Every row comes from one small tree of marks. The marks that hang from a mark follow it in brackets, in alphabetical order. Every link used is in the known rows. Which tree was each row made from?
Known rows
R[X[E V[G] Y]]: [-16.3 -32.1   9.6  39.0   6.5  -1.7  -4.9  17.7 -16.0  -0.6 -15.4  49.7
  -9.9  -8.2 -32.6  17.8   7.5   2.3 -10.2  -5.4 -24.1 -18.0 -24.2  20.0
  -8.3 -20.4  19.5  39.3  27.3 -13.8   0.6  31.5  17.7  17.6  -7.1]
Y[G[V[X]]]: [ 39.6  35.2  25.7 -19.1 -13.4  10.8  15.5  -9.2  24.1  -6.2  32.3 -46.6
  -0.9  15.9  53.9  -8.6 -33.5  -9.7  -3.4   9.9  29.8  -5.9  39.0   5.0
   7.2  32.8   9.5 -25.5 -31.3  34.2 -14.7 -30.5  -5.5 -17.9  18.1]
G[V]: [ 33.8  15.8  37.4 -26.9 -22.0 -23.3  28.2   1.3  38.7 -27.7  -3.6 -28.9
   0.7 -16.8  11.6  14.4 -18.3 -15.1 -29.9  -4.2  38.7  10.8  14.9 -10.4
   2.7  28.2  22.6 -27.7 -39.5  31.0 -23.2 -13.7  -5.7 -29.7  -2.4]
V[G X]: [ 23.1   2.7  55.2   8.2 -19.1  -1.6  19.2  -1.5 -26.3 -29.8  34.7 -34.6
 -12.8  28.7  35.2  -5.8 -27.4  18.1  44.1  11.0   3.6 -22.3  26.7  10.3
  17.3  28.1  27.8  -9.9 -33.8  52.3  -5.9 -19.7  -9.3 -27.6 -11.3]
Y[G]: [ 43.7  21.7  10.3 -12.6   7.6  11.2  30.6  -0.3   6.6  -9.0  54.6 -18.3
  13.3 -11.2  45.6 -20.2  -4.9  -1.1 -23.3  17.5  10.9 -13.2  37.3  -4.5
  15.3   6.3   0.8 -10.8 -23.1  27.7   1.3 -45.0   4.6   4.6   6.2]
V[X]: [ 38.5  20.8  34.6 -10.7 -11.2  14.2   6.5   3.9 -15.2  -3.5  32.1 -18.1
  -6.6  -1.9  32.7   8.9 -17.1  15.1  13.8  12.5  14.3   0.1   8.5  -6.5
   5.1  26.3   7.0 -16.4 -14.8  39.1   0.6 -16.9 -23.8 -33.2 -11.2]
R[G[V] X[E Y]]: [ 11.4  -8.1   5.9  -7.1   7.3  14.9 -22.6  -1.6  29.5  10.2 -50.4  48.9
  -2.5 -46.9 -66.5  54.0 -18.6 -32.7 -18.8 -47.6   0.7  -6.2 -31.1  12.2
 -19.1  -0.7   1.3 -11.3  11.3 -12.1  -1.6   4.8   7.2  16.1  -5.8]
E[X[V]]: [ 10.3  30.4  -9.5  -9.2  -2.8 -22.4  12.7   2.4  15.7 -11.3   7.5   6.3
  13.8 -18.3  21.5  -4.7  36.2  16.7   0.1   9.0   5.3  13.5  23.4   6.9
  -1.1 -21.0  30.0   6.3  -9.0 -12.8  -5.7   6.4  -6.6  18.3  21.7]
X[E R V]: [-21.7  -3.9  -9.6   2.2   5.7  -1.8  -1.4   0.6 -35.9  31.8 -17.0   8.1
 -14.6  -7.9  12.6 -30.9  51.4   8.4 -33.8  -3.6 -16.1   5.6 -14.3 -24.2
 -17.3 -14.4 -19.8  19.1  29.3 -19.0 -18.4  35.8 -14.1   3.9  11.1]
G[V[X]]: [ 35.2  26.2  43.6 -21.2 -30.0  -5.2  14.4  -3.9  25.6 -15.8   2.3 -38.9
 -12.1   2.9  26.0  18.2 -32.0  -7.3   0.3  -1.8  39.2   9.3  13.3  -3.6
  -1.2  43.2  23.8 -33.6 -34.3  38.1 -19.6  -8.7 -17.9 -45.3   1.2]
X[E[G] V Y]: [-19.3 -34.2 -24.4  13.9  13.6  -5.3  -2.7  -3.7   3.1  -3.1 -16.1  22.9
  31.7  10.4 -14.5  -7.6  36.2   5.7 -15.1  27.9 -41.8 -12.6 -47.7  27.3
   8.4 -17.7 -17.2  12.8   8.2 -41.1  24.6  31.3  -1.2  44.3  -0.8]
X[Y]: [ 11.0 -12.6   3.3   0.8   6.4   1.1   9.4  12.5   8.8 -16.8  19.9  13.9
  18.0 -19.1 -11.4  12.8 -14.5   9.2 -20.7  16.3   5.1  -1.7  -6.4  -4.2
   9.0  -1.5   2.2  10.7  -5.7  -2.7  16.7 -14.8  19.7  -1.3 -35.3]
Y[G[V[X[E]]]]: [ 32.1  22.5  25.5 -11.3 -21.3   0.7   5.9 -10.2  16.4   7.2  22.8 -45.7
  -8.3  20.7  45.5  -5.7 -26.1 -15.1  -0.9   7.4  16.3  -8.8  32.3   7.7
   9.2  35.7   0.0 -27.8 -21.6  16.8  -8.8 -16.9  -5.5  -5.3  15.6]
Y[G[V[X[E R]]]]: [ 18.3  22.8   9.7 -12.2 -16.1   3.4   4.8 -10.7   6.1  14.3  18.9 -47.8
 -17.4  26.5  45.8 -17.5 -14.8 -15.0  -0.5   6.0  17.6   0.4  36.3  -5.1
   3.8  29.0 -11.8 -25.2 -12.7  19.5 -14.7 -17.2  -7.1 -12.6  23.2]
E[G[V] X[R Y]]: [-25.9  11.9 -53.2  -7.0  -2.9 -54.9   9.8 -13.1  36.7 -30.6 -18.8 -27.4
  20.4  19.6 -12.0 -15.9  20.0  -6.0  37.3  23.3   6.0  40.9  17.0   3.9
  20.9 -27.7  -1.8 -25.6 -30.1 -11.9  21.1 -12.2   3.2   6.5  36.4]
X[E R]: [ -3.8 -12.4  -2.8   0.7  -3.7 -19.9   0.2   5.4 -45.4  22.7  -6.1  -5.3
 -21.0  -9.3  -2.8 -14.4  26.1   1.9 -15.1   0.8 -12.5  17.3   1.2 -40.2
  -0.6  -6.1 -31.2  -4.3  16.4  -6.6  -5.1   5.7  -3.1  -8.2  -6.5]
V[G X[E R Y]]: [-30.8 -31.1  20.0  32.9 -12.7  -8.4 -15.3   1.0 -59.9   1.8   9.7 -19.6
 -28.4  52.9  -0.9 -15.4 -14.9  12.9  54.8   8.0 -23.8 -14.8   7.8   1.2
   8.7  10.8  -9.1  10.9  10.7  -1.5   5.8  10.3   7.3  -9.7 -19.8]

Which tree is each row?
[ -5.5  11.0 -32.2  -8.5 -11.3 -57.6  12.1 -11.6  55.3 -44.4 -11.7 -22.3
  33.0  12.8 -14.6   4.1   7.5  -6.2  36.8  29.8   4.9  23.9  13.2  24.6
  28.5 -14.1  13.4 -34.4 -45.3 -12.1  26.3 -11.9   1.0  20.4  31.0]	E[G[V] X[Y]]
[ 15.2  27.4  24.1 -22.8 -20.5  -4.4   9.6  -4.1  14.4  -2.4  -5.2 -42.2
 -21.7   8.9  26.1   2.4 -25.6  -4.3   1.2  -7.7  40.2  22.5  16.2 -18.1
  -5.5  30.9  12.4 -26.0 -22.1  38.8 -23.4  -8.5 -21.0 -54.7   7.9]	G[V[X[R]]]
[-13.3  13.7 -26.0   5.9   3.2 -17.4  -0.9  10.4  19.8  -9.3   6.0  18.1
  22.4 -10.4   2.4   2.1  26.1  18.1   5.4  13.4  -2.2  11.6  11.8  14.8
  -1.1 -29.6  25.4  23.7   4.6 -38.6   9.1  18.3  12.4  29.9   9.5]	E[X[V Y]]
[  5.7 -25.7   3.2  25.1   6.3  -9.6 -13.8  21.1 -17.5   7.4 -10.7  50.2
 -14.8 -33.7 -43.8  39.5  -7.5  -2.1 -14.6  -1.6 -12.0   4.9 -21.1  -1.4
   0.9 -12.3  -0.7  13.5  28.8 -12.8  17.9  13.6  20.5   4.3 -25.6]	R[X[E Y]]
[-29.7   4.7 -38.4 -12.5  40.5  49.9   0.1  -2.9   6.5  17.8 -13.4  34.9
  23.1 -27.7 -15.8 -23.5  25.5   5.7 -38.5 -25.8   0.0  -8.6 -30.5  -8.7
 -28.7 -31.4 -15.7  39.1  27.5 -14.8 -13.9   4.5   0.2  15.7   2.4]	X[R[G] V Y]
[ 19.8  10.8   7.5 -17.3  16.2  27.0  -3.8  -1.2  49.8  -6.9 -32.9  47.9
   6.9 -55.1 -54.6  47.9 -30.5 -29.9 -25.2 -48.2  22.3  -5.6 -21.3   5.3
 -20.4  -1.4  17.7  -8.5  -0.5  17.8  -9.2 -21.5   4.2   0.3  -3.7]	R[G[V] X[Y]]
[-43.5 -16.5 -37.8  -3.3  27.2  32.9 -22.9  -5.5 -15.8  42.4 -33.1  42.5
  10.2 -16.2 -29.4 -16.6  40.4  -0.6 -27.3 -28.4 -27.2 -11.3 -43.9  -5.9
 -29.8 -26.8 -34.5  32.3  44.7 -48.9  -4.5  32.4  -0.6  37.4  -0.2]	X[E R[G] V Y]
[ -4.0 -23.1  36.2  20.1 -12.1 -14.6  17.9   1.5 -22.3  -9.0  -3.7   1.7
  -3.2  12.3  14.3 -14.5  32.1   6.3  -9.3   5.2 -26.8 -32.0  -4.3  15.0
   2.0   2.1  15.1  14.2  -3.7 -10.6 -14.7  29.4  -3.0  24.0  -0.4]	X[E V[G]]
[-60.3 -41.5 -15.9  31.0   5.4  -6.2  -4.9   5.2 -37.4  12.3 -15.5  13.9
  -7.6  34.0 -14.4 -31.5  32.5   8.7  -5.3   0.8 -34.2 -15.6 -17.0   2.4
 -11.2 -25.4  -8.5  46.6  32.0 -41.5  -3.1  43.6  18.0  22.3  -7.1]	X[E R V[G] Y]
[-16.5 -18.5 -22.6  12.1   5.1   1.4 -23.4  -6.3 -40.1  15.7   2.2 -12.0
  -6.9  31.4  -0.6 -10.6   1.7  13.3  38.0  21.6 -25.3  10.7 -21.1  -3.8
  10.6  -0.4 -37.6 -11.8  10.3  -5.6  25.7   8.9 -13.6 -11.3  -5.7]	V[X[E[G] R Y]]
[-16.9   3.4 -19.4 -23.8  18.1  22.3  -0.2  -4.8  22.6   4.2 -19.6   8.5
   9.1 -21.2 -30.9  -2.4  -7.5 -15.7 -23.6 -31.2  18.6   9.9 -12.5 -20.1
 -14.8  -7.8 -15.4   1.5   1.3   4.2  -9.7 -19.7   6.0  -6.1  -7.8]	X[R[G[V]] Y]
[  8.9  12.6   4.2 -15.7   1.7  25.6 -23.7 -10.5 -41.5  31.6   0.7  -2.9
 -20.6  -4.1   8.0  -1.8   7.3   1.1  21.0 -20.5  -8.6  -0.5  -4.2 -17.5
 -10.2  12.6 -28.1 -21.0  14.5  13.0  -6.7  -5.2 -30.6 -12.8   1.6]	V[X[E R[G]]]
[ 13.7  12.7  30.7 -13.0 -24.3  -1.9   0.1   1.5  31.6 -14.2  -2.7 -26.7
  -3.5  11.5   9.8  22.9 -41.3  -5.5   3.3  -0.4  32.2   5.8   0.9   4.3
   0.8  34.1  17.1 -20.1 -25.4  19.3  -8.2  -1.8  -6.5 -34.9 -11.9]	G[V[X[Y]]]
[ -3.3 -16.2  10.7  28.6  15.1  13.6  11.3  18.8   1.8 -20.1   1.4  42.8
  -1.3 -17.3 -18.3  12.6  -3.8   7.4 -16.6  -7.2  -1.0 -17.2 -14.0  15.8
  -8.9 -23.6  36.6  44.3  14.8  12.3  -3.8  12.6  19.1   0.0  -7.0]	R[X[V[G] Y]]
[-14.9   3.6 -14.8 -16.1  21.0  27.7  -4.3  -9.7 -21.6  37.3 -30.4  23.6
   0.0 -28.0  -2.5 -25.0  51.6  -4.3 -33.0 -30.4 -19.9  -6.3 -25.8 -18.5
 -27.1 -16.2 -25.8  13.1  28.8 -16.9 -22.4  19.9 -23.4  21.6  16.9]	X[E R[G] V]
[ 14.3 -15.4  -4.6   2.5  24.0  26.1 -25.3   2.8   0.1  17.3 -26.1  70.1
   3.6 -58.6 -62.1  45.6  -1.5 -17.1 -12.6 -39.0 -19.6 -14.0 -34.0   5.5
 -15.8 -15.6  -9.5   3.2  28.4 -11.2  12.9  -6.4   6.9  28.8 -19.6]	R[G X[E Y]]
[  9.4   0.1   0.4  -2.9   0.5   3.1  13.2   3.0  38.9 -14.1  25.9 -11.4
  16.8   7.0  11.0  -0.2 -28.9 -11.4 -22.8  15.8  16.7  -7.1  17.9   6.7
   9.3   9.1   2.8   2.1 -17.5  -1.6   5.2 -23.7  24.8   6.6 -11.0]	X[Y[G[V]]]
[ -4.5 -21.8  -1.6  10.6 -12.3 -14.3 -10.6   0.6  12.5  10.1   5.8  -8.1
   5.2  16.2  -7.2   7.5 -16.3 -15.0 -15.2  14.8 -13.7 -13.4   7.0  13.5
  10.6  14.9 -15.3  -4.2   2.0 -33.3  12.5   5.4  26.5  27.8 -12.4]	X[E Y[G[V]]]
[  4.3 -14.6  13.7  15.7 -12.4   4.9 -27.3   7.9 -30.6  14.4  12.7   2.7
  -8.4  16.3  -1.8  22.0 -19.0  10.3  25.4  13.7 -14.8  -3.2 -12.4   4.0
   5.1  22.2 -14.1  -3.3  12.8 -13.1  17.9  15.4  -3.0  -5.7 -30.8]	V[X[E Y]]
[-45.2   4.3 -35.0  16.7   4.9 -26.5   5.3   2.3  -8.2 -11.4   0.1   4.3
   6.8  16.7  -0.9 -28.3  33.2  19.3  25.5   3.7  -4.1  11.5  25.8   2.2
  -0.3 -37.4  22.5  36.4   8.1 -30.4  -2.9  13.8  16.0  19.9  18.8]	E[X[R V[G] Y]]
[ 27.3  -1.4  17.8   0.5 -14.2  -7.0  -7.3  -7.2 -25.0  -0.9  13.7 -20.4
  -1.4  15.6  20.7   3.6   3.3  10.3  34.1  27.6 -19.7  -1.7  -8.9   6.0
  21.2  22.0 -14.3 -37.3 -16.2  16.6  18.8  -2.4 -31.2  -6.3   1.6]	V[X[E[G]]]
[ -1.9  10.1 -17.8   2.4  11.1  32.5 -10.0   1.1 -26.2  17.3  39.4 -16.5
 -10.4  22.4  27.6 -21.1 -20.9  13.5  18.6  14.9   5.9   4.2  15.7 -11.8
   0.6   4.8 -17.2   9.9  12.8  11.2   6.2 -19.7   1.3 -20.8  -3.4]	V[X[R Y[G]]]
[ 24.7  34.3   8.6 -19.7  -7.9  12.1  16.4 -11.6  17.5   3.5  29.1 -51.0
  -8.3  18.3  52.7 -20.5 -26.1 -11.3  -2.9   2.5  32.6   0.8  41.9  -6.5
   2.5  27.2  -1.1 -22.2 -21.5  35.5 -19.6 -30.0  -6.3 -27.8  26.4]	Y[G[V[X[R]]]]
[ 13.9 -16.0  55.4  20.1 -29.0 -13.4   1.0  -0.7 -45.3 -12.7  19.4 -27.9
 -22.4  36.1  24.3   0.0 -12.6  10.1  49.4  10.1 -18.8 -26.8  19.0  13.1
  16.5  31.5  11.7 -13.6 -18.6  23.7   1.9   1.4 -13.6 -10.1 -14.4]	V[G X[E]]
[-48.1 -27.9 -35.4  16.3  13.6   5.4 -16.0   9.7 -28.8  34.7 -20.3  26.8
  -4.6   4.7 -15.6 -20.7  37.1   9.5 -31.5   0.4 -26.8   5.2 -31.7 -10.9
 -17.1 -26.7 -26.0  41.1  47.2 -48.2  -0.6  44.4  10.0  17.8  -7.5]	X[E R V Y]
[ -0.1  18.7 -21.6  -1.0  -7.9 -31.8   1.2  -1.0  32.3 -13.9  18.8 -12.1
  16.2   4.1   9.1   5.9  -3.2  -3.3  17.9  13.9  11.7  13.9  44.6  13.4
  16.0 -10.0  15.3  -3.9 -16.5 -25.9  12.0 -15.7  23.2  24.6  12.2]	E[X[Y[G[V]]]]
[ 25.3  -7.5  10.2   3.2  -5.7 -28.4   9.0   1.3   7.9 -13.1 -22.0  13.5
 -10.6 -26.0 -25.3  25.2   3.4 -18.5  -7.1   2.6  -3.4  10.1 -14.5   1.3
  10.1  -0.4   3.2 -27.5 -10.1  20.3   5.7   0.7 -11.0  -7.4  12.9]	R[X[E[G[V]]]]
[  3.8 -25.5  -6.5  16.6   1.7 -21.3  -6.7   6.1  12.9  -8.1 -26.9  26.3
  -2.2 -13.5 -47.0  33.9  -7.1 -15.9  -3.4   7.0 -12.2  10.0 -28.5  10.1
   8.4 -10.1  -1.2 -12.4   5.1  -2.1  21.6   9.1   8.8   5.2  -3.9]	R[X[E[G[V]] Y]]
[-22.6   2.0 -11.2  17.6  -3.8 -27.6   9.0   5.5  13.0 -26.1   7.2   8.1
  17.3  11.3   3.8  -5.5  22.8  19.1  22.0  13.7  -7.7  -1.0  21.9  27.0
   7.5 -27.1  39.1  27.9  -6.6 -28.9   5.3  13.4  17.6  33.4   8.5]	E[X[V[G] Y]]
[ -1.5  24.3 -16.2 -31.7  33.5  45.2  16.9  -8.4   1.6  14.2  -9.8  20.6
  11.2 -41.0  12.5 -31.1  42.6   2.0 -42.5 -33.6   9.4  -3.4 -14.8 -21.4
 -29.0 -22.7  -6.8  15.1  12.1  16.7 -29.7  -8.7 -20.8   1.3  22.2]	X[R[G] V]
[-10.6  -1.0  10.2  -3.3 -26.8 -12.5 -15.8  -0.5   0.3  13.1 -20.0 -29.0
 -23.7  24.3  -1.7  12.3 -26.8  -8.4   9.3  -3.8  16.0  19.1  -1.8 -10.4
  -5.9  25.2  -6.9 -17.0   0.3  -0.6  -6.9  17.9  -5.0 -31.9  -6.0]	G[V[X[E R Y]]]
[  2.9 -16.3  37.6  21.6 -12.5   3.5   4.6   6.4 -22.9 -30.7  34.4 -18.7
  -1.7  39.6  12.7   0.2 -35.3  20.0  45.0  15.5  -2.7 -25.0  16.0  20.3
  16.5  21.9  21.7   6.6 -19.9  27.2   8.1 -10.8   7.2 -17.5 -26.1]	V[G X[Y]]
[-23.4  20.9 -44.1  -3.1  -1.8 -28.0  -1.8   0.1  15.4  -1.0  10.8 -19.0
   3.4   9.9   5.4 -17.0   3.9   0.7  17.1   8.1  15.2  27.7  49.1  -6.7
   6.6 -22.2   1.5   4.5  -0.9 -25.3   4.5 -12.1  23.2  13.3  21.6]	E[X[R Y[G[V]]]]
[ -5.7   2.4  -5.0   4.1   4.0  20.7 -12.3   8.1 -27.8  11.8  20.8  -7.0
 -11.0  11.0  11.0  -4.7 -17.4  19.6  16.4   7.5  10.5  14.6  -1.6 -17.5
  -1.3   4.3 -11.4   8.4  13.2  14.9   6.0  -8.5  -6.3 -35.4 -16.4]	V[X[R Y]]
[-12.6  -2.1 -29.8 -15.5  30.8  31.9  -0.5  -1.9  -1.4   8.3  -2.0  23.8
  13.4 -30.1 -30.4  -6.9   2.6  -0.5 -17.6 -23.8   3.1   4.3 -15.7 -25.0
 -11.3 -21.6 -27.2  13.4  13.8   0.2   1.0 -24.3   7.0   1.5 -15.4]	X[R[G] Y]
[  1.8  -8.1 -10.9   2.9  31.4  42.0 -22.3   3.8   7.3  25.5 -33.9  78.6
  11.5 -56.2 -51.5  33.5  16.2 -12.0 -29.1 -41.8 -22.3 -20.9 -48.4  16.7
 -28.5 -24.2  -1.0  23.3  41.0 -23.3  -0.5  16.7   1.0  39.5  -2.5]	R[G X[E V Y]]
[  7.7   8.5  -8.7 -16.8  -3.0 -10.9  15.3 -14.4  25.5 -27.4  -4.3 -38.1
  13.2  23.9   8.0 -11.5 -13.5  -4.8  18.6  21.4  11.9  15.9  -6.1   2.7
  14.9  11.0  -5.3 -36.8 -36.6  34.2   9.3 -17.7 -18.3 -29.3  18.2]	E[G[V[X[R Y]]]]
